What can hang from each mark
Z833: Z15
Z171: Z15
Z901: Z92
Z481: Z17 Z700
Z92: Z171 Z439 Z481 Z633
Z700: Z41 Z976
Z828: Z15
Z17: Z15 Z481 Z700
Z439: Z15 Z92 Z424
Z424: Z439
Z633: Z15 Z17
Z15: Z92 Z171 Z294 Z439 Z700 Z828

Each row was made from one small tree. Brackets hold a mark, then the marks that hang from it, in the order of their numbers. Every link used is in the known rows. Write each row's tree.
Known rows
(Z439 (Z15 Z171 Z294 Z828) Z92 Z424): [ 10  53  -2 -28 -12   2   9   2 -31 -47  17 -12  43 -11  -8  40   1 -13
 -46   5 -41  -1  -7 -11  56 -45   8  18  27  56 -45 -24   3  -7  38 -55
 -29 -26]
(Z633 (Z15 Z171 Z294 (Z700 Z976)) (Z17 Z481)): [-27  66 -18 -16  18  -7 -28 -67 -29 -40  86 -49  51  15 -12 -19 -46  -5
  27 -32 -31  -9 -30  27   3 -12 -28  14  12  29 -57 -15  17 -29  10 -14
 -75   2]
(Z439 (Z15 Z171) (Z92 (Z481 (Z17 Z700)))): [-56  50  -7 -30  22 -21  13 -23 -35 -70  32   1  73 -11  -2 -21  -1 -36
 -41  -1 -19 -14 -20 -24  78  -4 -13   5  48  54 -32 -34   2  12  15 -31
 -58   6]
(Z833 (Z15 (Z439 Z424) Z700 Z828)): [ -4  58 -25  11   9  -1 -16 -41 -11 -22  30  -9  43   3  16   6  10 -21
 -17   1 -29  -6 -30   7  40 -45 -18  25  -2  71 -50  40 -13 -23  38 -40
 -24   1]
(Z424 (Z439 (Z92 (Z481 (Z700 Z976))))): [-56  12 -12 -57  13   7  28 -30 -40 -28  22  13  60 -25  13 -23  -2 -12
 -29 -11 -72 -91   5  -8  65  -7 -29  34  24  52 -75 -31 -10  24  26 -20
 -62  16]
(Z171 (Z15 (Z92 Z633) (Z439 Z424) Z828)): [ -9  36 -12   9  12  16 -16  -9 -24 -56   0 -24  73  10  20  19   6  -9
 -49  12 -39 -47 -12  -3  48 -61 -36  72 -11  42 -78  30  25 -19  20 -71
 -34 -13]
(Z633 (Z15 (Z92 Z171 Z439) Z700 Z828) Z17): [ -9  25   2  22  21 -11 -16 -38 -30 -57  58 -26  70  37  -1 -42 -24   8
 -27   3 -57  11 -14  37  10 -16 -47  31  23  29 -62  27  15 -25   6 -37
 -67 -21]
(Z633 (Z15 Z171 Z294 (Z439 Z92) Z828) (Z17 Z700)): [ -9  64 -21  16  -5   1  -8 -45 -28 -56  59 -25  90  23  -9   1 -26  12
   8 -13 -37  22   6  18   6 -48 -15  28  13  33 -41  -5  14 -12   5 -25
 -44 -58]
(Z439 (Z15 Z171 Z294 Z700 Z828) (Z92 Z633)): [ -5  46   9   8 -27   7 -19  16 -22 -34  47 -50  57   4   5  14   6  -9
 -24 -13 -18   7  -1 -22  65 -39   0  40  10  38 -33 -13  -1 -26  26 -41
 -31 -48]
(Z828 (Z15 Z294 Z700)): [ -4  67 -17 -20  -9   4 -23 -24  -7 -33  66 -23  52 -11   9  -4  -2 -37
  13   2 -24 -14 -14  23  40 -20 -14  40 -13  80 -27  12  32 -11  31 -11
 -27 -32]
(Z15 Z700): [-27  60 -20 -19  13  -2 -27  -9 -22 -41  38  -6  57 -20  12 -18   4 -31
 -18  31 -46 -22 -41   4  46  -1 -37  32   3  95 -44  19  -4  -6  27 -14
 -45  -6]
(Z481 (Z17 (Z15 Z439)) (Z700 Z41 Z976)): [-57  48 -49 -22  15 -37   3 -61 -22 -24  58  -4  79 -18  45 -41   5 -18
 -14 -24 -19 -31  -4  20  53 -50 -29  33 -24  68 -34 -12  17 -15  14 -56
 -64  14]
(Z828 (Z15 Z92 Z294)): [  1  63 -25 -20  -2  18 -26  -8  -8 -47  44 -25  70   0  10  18  -5 -27
  -8  14 -44 -41   3  28  39 -26 -20  46   2  71 -35   5  49   6  18 -22
 -40 -40]
(Z828 Z15): [-21  51 -25 -26  19  11 -20  -8 -17 -62  39  11  57 -21  14 -15  -3 -52
  -9  37 -48 -27 -26   6  39   6 -27  42  -2  92 -48  -2  34  10  30 -24
 -46 -11]
(Z15 (Z439 (Z92 Z481)) (Z700 Z41 Z976) Z828): [-27  23  -5 -21 -18  -2   6 -41  -7  19  17 -38  67 -25  29  -7  28  10
  -9  -7 -31 -23  20   2  66 -68  -8  29  -5  12 -65  13  -6 -28 -18 -18
 -59  20]
(Z901 (Z92 Z633)): [-49  39 -15 -22  20  17 -29  46 -43 -54  25   7  59 -12  19 -15  -5 -37
 -50  56 -64 -51 -11 -12  49   4 -60  70  10  74 -71   4  14   8  18 -39
 -44 -13]
(Z17 Z481): [-35  68 -14 -35  44  11 -24   5 -26 -65  30   4  58 -23   8  -9   0 -45
 -30  39 -41 -34 -41  -3  35   5 -37  31   7  80 -65   4  14   0  24  -2
 -70  13]
(Z171 (Z15 Z92 Z294 Z439)): [-12  65 -18 -13  -8  18 -30 -13 -29 -46  17 -33  92   8  10  24  -7  10
  -3  -5 -29 -62  -2  23  32 -75 -20  52 -14  62 -40  33  43  23  16 -22
 -51  -8]
(Z828 (Z15 Z171 Z294 (Z700 Z976))): [ -9  51 -25 -17 -22  -4 -31 -47 -19 -23  66 -45  61  -4   3   4 -11   3
  20 -21 -27 -18 -15  25  41 -26 -16  17   1  56 -42 -10  12  -4   7 -25
 -23 -12]
(Z481 (Z17 (Z15 Z171 Z828)) (Z700 Z41 Z976)): [-48  45 -49  -7  15 -35  -4 -79 -11 -36  66 -29  70  -9  24 -34  14  -8
 -40  -6 -31  15 -20  -4  64 -39 -25  -3  -2  55 -24 -36  -5 -35 -19 -45
 -53  -4]
(Z901 (Z92 Z481 (Z633 (Z15 Z294 Z828)))): [-23  24  16  -7  15  27 -11   0 -25 -50  39 -41  39   2  -3 -13  -5 -42
 -19  39 -45  -9  17 -11  44 -23 -23  54  -6  15 -60   0  56 -25   7 -12
 -57 -19]
(Z439 Z92): [-30  57 -20 -40  16  15 -13  21 -34 -50  28  20  66 -24  13   3   0 -32
 -43  43 -63 -44 -19 -11  48  -1 -30  43  21  87 -49 -10   4  20  34 -22
 -51  -9]
(Z15 (Z439 Z424)): [ -9  59 -19 -23  16 -11   0   3 -37 -51  -6  25  58 -20  10  12  -1 -15
 -36  31 -49 -47 -30  18  37 -22 -38  46   0  86 -82  25   5   0  47 -51
 -41   9]
(Z424 (Z439 (Z15 Z171 Z700) (Z92 (Z633 (Z17 Z481))))): [-52  53   4  -3   3   0  -2  11 -43 -50  36  -1  51  10   0 -23 -24 -24
 -18 -36 -41 -46 -19 -27  32   1 -39  49  38  27 -94 -24 -12  -6  46 -46
 -72 -18]
(Z901 (Z92 (Z171 (Z15 Z294 Z439 (Z700 Z976))))): [-45  33 -10 -23 -19  -1 -35 -31 -64 -19  58 -37  83   3   7  -7 -18  33
   5 -30 -19 -45   7  29  33 -78 -28  50   2  32 -60  22  10  23  -7 -28
 -27  25]
(Z424 (Z439 (Z92 (Z481 Z17) Z633))): [-48  33   5 -32  15  -6  35  17 -43 -51   0  24  43  -9   6 -19  -9 -21
 -65  15 -62 -82 -10 -41  71  12 -47  54  14  33 -89 -10  21 -12  47 -23
 -80  10]
(Z15 Z92 Z171 Z439 (Z700 Z41 Z976) Z828): [ -9  39 -34  24 -31 -11 -36 -46  -7   6  18 -72  97   4  20  10  23  54
  -7 -10 -42 -15   4  24  52 -79 -32  13   5  28 -67  23 -28 -22 -48 -37
 -52  -7]
(Z481 (Z17 (Z15 Z92)) (Z700 Z976)): [-65  43 -64 -37  31  -8 -14 -56 -20 -51  76 -16  84  10  31 -28  -4 -32
 -38 -10 -41 -37 -10  17  58 -21 -42  21  15  87 -25 -27  14  -2   9 -55
 -59   3]
(Z439 (Z15 Z171 Z294 Z700) Z92 Z424): [ -1  70  -4 -26 -22 -13  -2  -1 -38 -31  36 -16  46 -12  -9  28  -4 -16
 -29 -19 -30 -22 -13   6  61 -35   1  25  38  66 -37 -18 -10   2  52 -57
 -19 -25]
(Z828 (Z15 Z171 Z294 (Z439 Z424) (Z700 Z41 Z976))): [ 17  61 -20  -5 -41 -35  -9 -58 -20   9  37 -41  57 -19  11  20   2  22
  15 -44 -18 -34   6  49  46 -71  -9  32 -11  26 -64   4  10 -23  12 -60
 -12 -14]
(Z171 (Z15 Z294)): [-20  64 -11 -34  15  12 -19 -21 -36 -58  36 -10  54 -20   5   4 -13 -28
 -15  16 -31 -40 -31  -2  35 -36 -16  47 -20  79 -27  18  45  12  36  -6
 -45  -1]
(Z828 (Z15 Z92 (Z700 Z976))): [-27  33 -42 -25  -2  17 -38 -41  -8 -25  64 -34  77  -2  27  -8   0 -25
   6  -8 -43 -40  -2  26  45 -24 -31  39  13  71 -50   3  11   6   0 -41
 -43  -8]

Which tree is each row?
[ 13  60 -17 -21 -27   5  10  -9 -18  -8  26 -13  57  -3   8  36  12   7
 -27  -3 -33 -11   6  20  49 -68  -8  40   3  53 -56  26  -6 -31  36 -41
 -18 -31]	(Z15 Z294 (Z439 Z92 Z424) Z700 Z828)
[-16  52 -15  39  17  13 -52  -2 -12 -56  29 -46  69  27   9  11   2  -6
 -57  24 -49 -26 -30 -21  53 -16 -40  29  20  45 -46   1   1  -9  -2 -32
 -37 -30]	(Z833 (Z15 (Z92 Z633) Z171 Z828))
[-13  67 -16  -6  -4 -24  -9 -44 -28 -18  17 -12  55 -36  18  -7  13 -18
 -11  -7 -23 -44 -22  16  46 -68 -24  52 -17  62 -52  40   9 -11  33 -49
 -32   7]	(Z171 (Z15 (Z439 Z424) (Z700 Z41)))
[  7  32  -5 -22 -22 -16   4 -25 -41  -3  42 -27  62  -2   6  30  -7  43
 -40 -24 -31 -22   3  28  48 -65  -9  34  11  27 -73   8 -15 -30  20 -49
 -15  -5]	(Z15 Z294 (Z439 (Z92 Z171) Z424) (Z700 Z976) Z828)
[-25  55  10 -18 -23  -7 -12 -17 -64 -33  46 -15  61 -13 -17   3 -18  12
 -24 -28 -39 -57 -14  -5  40 -46 -17  46  21  41 -51   5  12  25  40  -5
 -34 -11]	(Z424 (Z439 (Z92 (Z171 (Z15 Z294 Z700)))))
[ -2  36  25  12  10   4 -13 -29  -8 -41  52 -63  32  -2  -3 -18  -2 -39
  -2  12 -20   5 -11  -6  48 -17 -10  44 -22  23 -42  15  46 -59  24  -1
 -55 -25]	(Z92 Z481 (Z633 (Z15 Z294 Z700 Z828)))
[  4  48  -4  -6  -1   3 -14  -9 -21 -62  22 -31  53  -7  -4  12   0  -7
 -15  15 -28  17 -24 -11  42 -34  -2  13  -6  67 -34  -5  15  -4  16 -21
 -51 -17]	(Z439 (Z15 Z171 Z294 Z828))
[-15  39   5 -22  40 -17  24  19 -44 -62   3  46  33  -2  19 -18 -28 -25
 -69  23 -61 -60 -36  12  31  18 -64  76 -11  58 -92  26  28 -33  74 -81
 -44 -12]	(Z92 (Z439 Z424) (Z633 Z17))
[-20  36  31   9   2 -18  -6   8 -14 -12   3 -41  63 -13  23 -21  22  -7
 -45   4 -32 -68   5  18  74 -26 -45  59  -3  11 -62  39  24 -32  10 -34
 -57 -12]	(Z15 (Z92 Z439 Z481 Z633) (Z700 Z41))
[ -3  45   8  -4   1 -32  21 -42  -9 -35   6 -18  64  -6   8 -15  29  -6
 -47  -7 -46 -62  11  49  79 -30 -27  18  36  15 -54 -15  17  -2  -1 -64
 -26 -25]	(Z828 (Z15 (Z92 (Z439 Z424) (Z481 (Z700 Z41))) Z171))
[  5  72 -17   8 -25 -42 -22 -59 -27  21  36 -46  49 -11   9  23  -5  29
  -3 -48 -17 -48 -11  32  48 -74 -10  23  -7  30 -45  18  -7 -19  26 -50
 -15   4]	(Z833 (Z15 Z171 Z294 (Z439 Z424) (Z700 Z41 Z976)))
[  2  77 -20  21 -25 -34 -24 -20 -21 -10  -3 -39  81  -5   4  23  18  29
 -30   2 -44 -47 -13  38  58 -59 -41  23  28  45 -71  25 -23 -14  -4 -57
 -28 -20]	(Z15 Z92 Z171 (Z439 Z424) (Z700 Z41))
[-12  17  20 -18  21 -20  41 -33 -26 -67  -6   1  44  -8   0 -23  25 -19
 -49   1 -34  -8 -19   9  74 -21 -10   1  23  41 -54 -11  -7  -8  26 -63
 -40   7]	(Z92 (Z439 (Z15 Z171 Z828) Z424) (Z481 Z700))
[-41  80 -12 -15  44 -11 -29 -21 -19 -45  47 -11  72 -47  17 -18  11 -49
 -28  21 -24 -24 -25   5  43 -18 -31  38   0  72 -44   9   9 -11   7  -4
 -54 -16]	(Z17 Z481 (Z700 Z41))
[-55  59 -47 -11  16   1  -1 -34 -20 -56  57   9  97   1  26  -6  15 -33
 -32   0 -12  25   2  -9  41 -54 -22  28   6  69 -34   1   9  -9  18 -38
 -44 -21]	(Z481 (Z17 (Z15 (Z439 Z92) Z828) Z700))
[-58  15   5 -52  14 -31  12 -31 -46 -35  55  -8  52  -9   8 -38 -18 -16
 -42 -22 -15 -29 -15 -10  80  -3 -11  17  36  34 -51 -29   1  -7  18 -34
 -74  48]	(Z439 (Z15 (Z700 Z976)) (Z92 Z171 (Z481 Z17)))
[-26  13  21  12 -10  -5  -5  21 -49 -42  37 -11  51  -8   6 -16  -6 -14
 -47 -13 -42 -20  -6 -35  55 -18 -20  59  16  38 -81  -8 -13  -9  42 -46
 -50 -25]	(Z424 (Z439 (Z15 Z700 Z828) (Z92 Z171 Z633)))
[-22  35  44   9  15 -25 -11  -5 -31 -47  38 -47  50  27  -6 -21 -40 -11
 -36 -20  -8 -44 -15  14  57  -4 -30  50  11  15 -57   7  43 -45  22 -33
 -57 -23]	(Z439 (Z15 (Z92 Z171 Z481 (Z633 Z17)) Z294 Z700))
[ 11  56  20   3 -29 -22  -9  13 -43 -24  54 -15  59   3   5  19 -13   1
 -36 -26 -12 -47   9  32  55 -32 -17  75  13  21 -72  -2  23 -25  53 -66
   4 -45]	(Z828 (Z15 Z294 (Z439 (Z92 Z171 Z633) Z424) Z700))
[-52  36 -52 -24  27 -24   7 -76  -4 -29  73 -16  60 -21  38 -41  12 -35
 -37  -4 -30   6 -10  -3  62 -41 -23  21 -22  71 -22 -20  15 -41  -2 -45
 -59   0]	(Z481 (Z17 (Z15 Z828)) (Z700 Z41 Z976))
[ -4  39 -12   6   3   8 -15   2 -23 -58  -3 -20  86  15   6   9  18  28
 -50  32 -62 -13 -18  13  41 -31 -41  13  24  47 -65  22  -6   7  -8 -33
 -52 -13]	(Z15 (Z92 Z439) Z171 Z828)
[-34  25  27 -30  50 -57  43 -28 -58 -80  16  35  48 -18  -3 -39 -13 -29
 -74 -10  -8 -24 -30  12  66   2 -25  26  23  43 -58   8  20 -13  54 -60
 -47  31]	(Z92 Z171 (Z439 Z15 Z424) (Z481 (Z17 Z700)))
[-20  10  24 -30  29   7  24  -4 -20 -62  -9   7  42 -19  15 -27  17 -35
 -27  21 -27  -2 -13 -10  52 -21  -7  26 -11  48 -57  22  29  -2  32 -25
 -77  26]	(Z92 (Z439 (Z15 Z828)) Z481)
[-39  25  -1  -9  23  14 -19  35 -58 -61  38   8  57  -6  19 -37  -8 -40
 -28  35 -65 -40  11   7  24  -3 -53  83   8  51 -71   9  36  25  43 -57
 -61  -9]	(Z901 (Z92 Z439 (Z633 Z15)))
[-44  26   8   2  -9  -2 -20  39 -54 -46  25 -13  66   1  17 -29   7 -13
 -26   1 -35 -25   0  -1  53 -19 -44  54  26  46 -66  10  -8  22  27 -73
 -40  -7]	(Z901 (Z92 (Z439 (Z15 Z171 Z700)) Z633))
[-74  37   7 -15  20 -16   7  11 -52 -68  13   8  61  15   8 -32   6 -21
 -65  21 -25 -27  -8  -8  61  -7 -61  27  28   9 -78  -8  31   1  14 -50
 -57  23]	(Z901 (Z92 Z439 (Z481 (Z17 (Z15 Z171))) Z633))
[-53  25  34 -14  31  -7 -21  35 -58 -62  14  -4  55  -6  -2 -27 -12 -20
 -70  57 -47 -55 -18  -9  65  17 -57  49  27  27 -89  -7  21   0   1 -19
 -43  10]	(Z901 (Z92 Z171 Z481 Z633))
[-13  55  -8  -2  -5 -15 -18  -2 -15 -12  20 -25  74 -18  26 -12  21  -1
 -31   7 -50 -46   1  32  51 -42 -39  47   6  57 -45  44   6  -5  12 -36
 -54 -19]	(Z15 (Z92 Z439) (Z700 Z41))
[-53  13  35 -26  11 -14   0  12 -57 -46  20   0  54  -8   2 -46   4 -19
 -31   7 -25 -25  -2  17  56 -16 -30  30  36  31 -67  14   6  27  18 -34
 -55  35]	(Z901 (Z92 Z171 (Z439 (Z15 Z700)) Z481))
[-28  38 -21 -22  31   5  12 -27   1 -59   7 -19  60  12   6  -9  12 -15
 -57  45 -50 -16 -21 -11  70 -16 -35   6  15  47 -53  15  22 -36 -14  -4
 -81  13]	(Z15 (Z92 (Z481 Z17)) Z828)
[-32  57   0 -14  -8  10  11 -43  -7 -19  38 -25  61  23   5   1  -3 -16
   2 -14  -4  13   7  11  30 -60 -11  22  -4  16 -53  14  35 -43  19 -10
 -46 -17]	(Z633 (Z17 (Z15 Z294 (Z439 (Z92 Z481)) Z700 Z828)))
[ -7  89 -12   3 -29 -10 -27 -14 -17  18  52 -30  62 -13  24  11   6  -3
   1 -27 -19 -45  15  13  46 -70   1  49  -5  46 -12  24  11   0  33 -14
 -34 -27]	(Z833 (Z15 Z294 (Z439 Z92) (Z700 Z41)))
[-16  46  -9  19  31   0 -47 -17 -23 -55  41 -30  68  18   3  -1  -7  -6
 -60  29 -48 -17 -32  -3  43 -17 -30  17  26  58 -41   9   5   3  -2 -12
 -42  -9]	(Z833 (Z15 (Z92 Z171) Z828))
[ -5  35  22 -19  -7 -32  43 -39  -1 -12  21 -32  28 -15  19 -33  20 -16
 -20 -25   2  15   8   4  69 -60   9  24 -32  20 -20  39  39 -58  21 -20
 -81   9]	(Z92 (Z439 (Z15 Z294 (Z700 Z41) Z828)) (Z481 Z17))
[-53  38 -38 -35  48  -6  -7 -45 -32 -53  54  19  70 -15  21 -31 -39 -26
 -18   7 -50 -32 -36   9  25   4 -51  40  -6  89 -57   5   9 -12  18 -33
 -49  -5]	(Z633 (Z17 (Z700 Z976)))
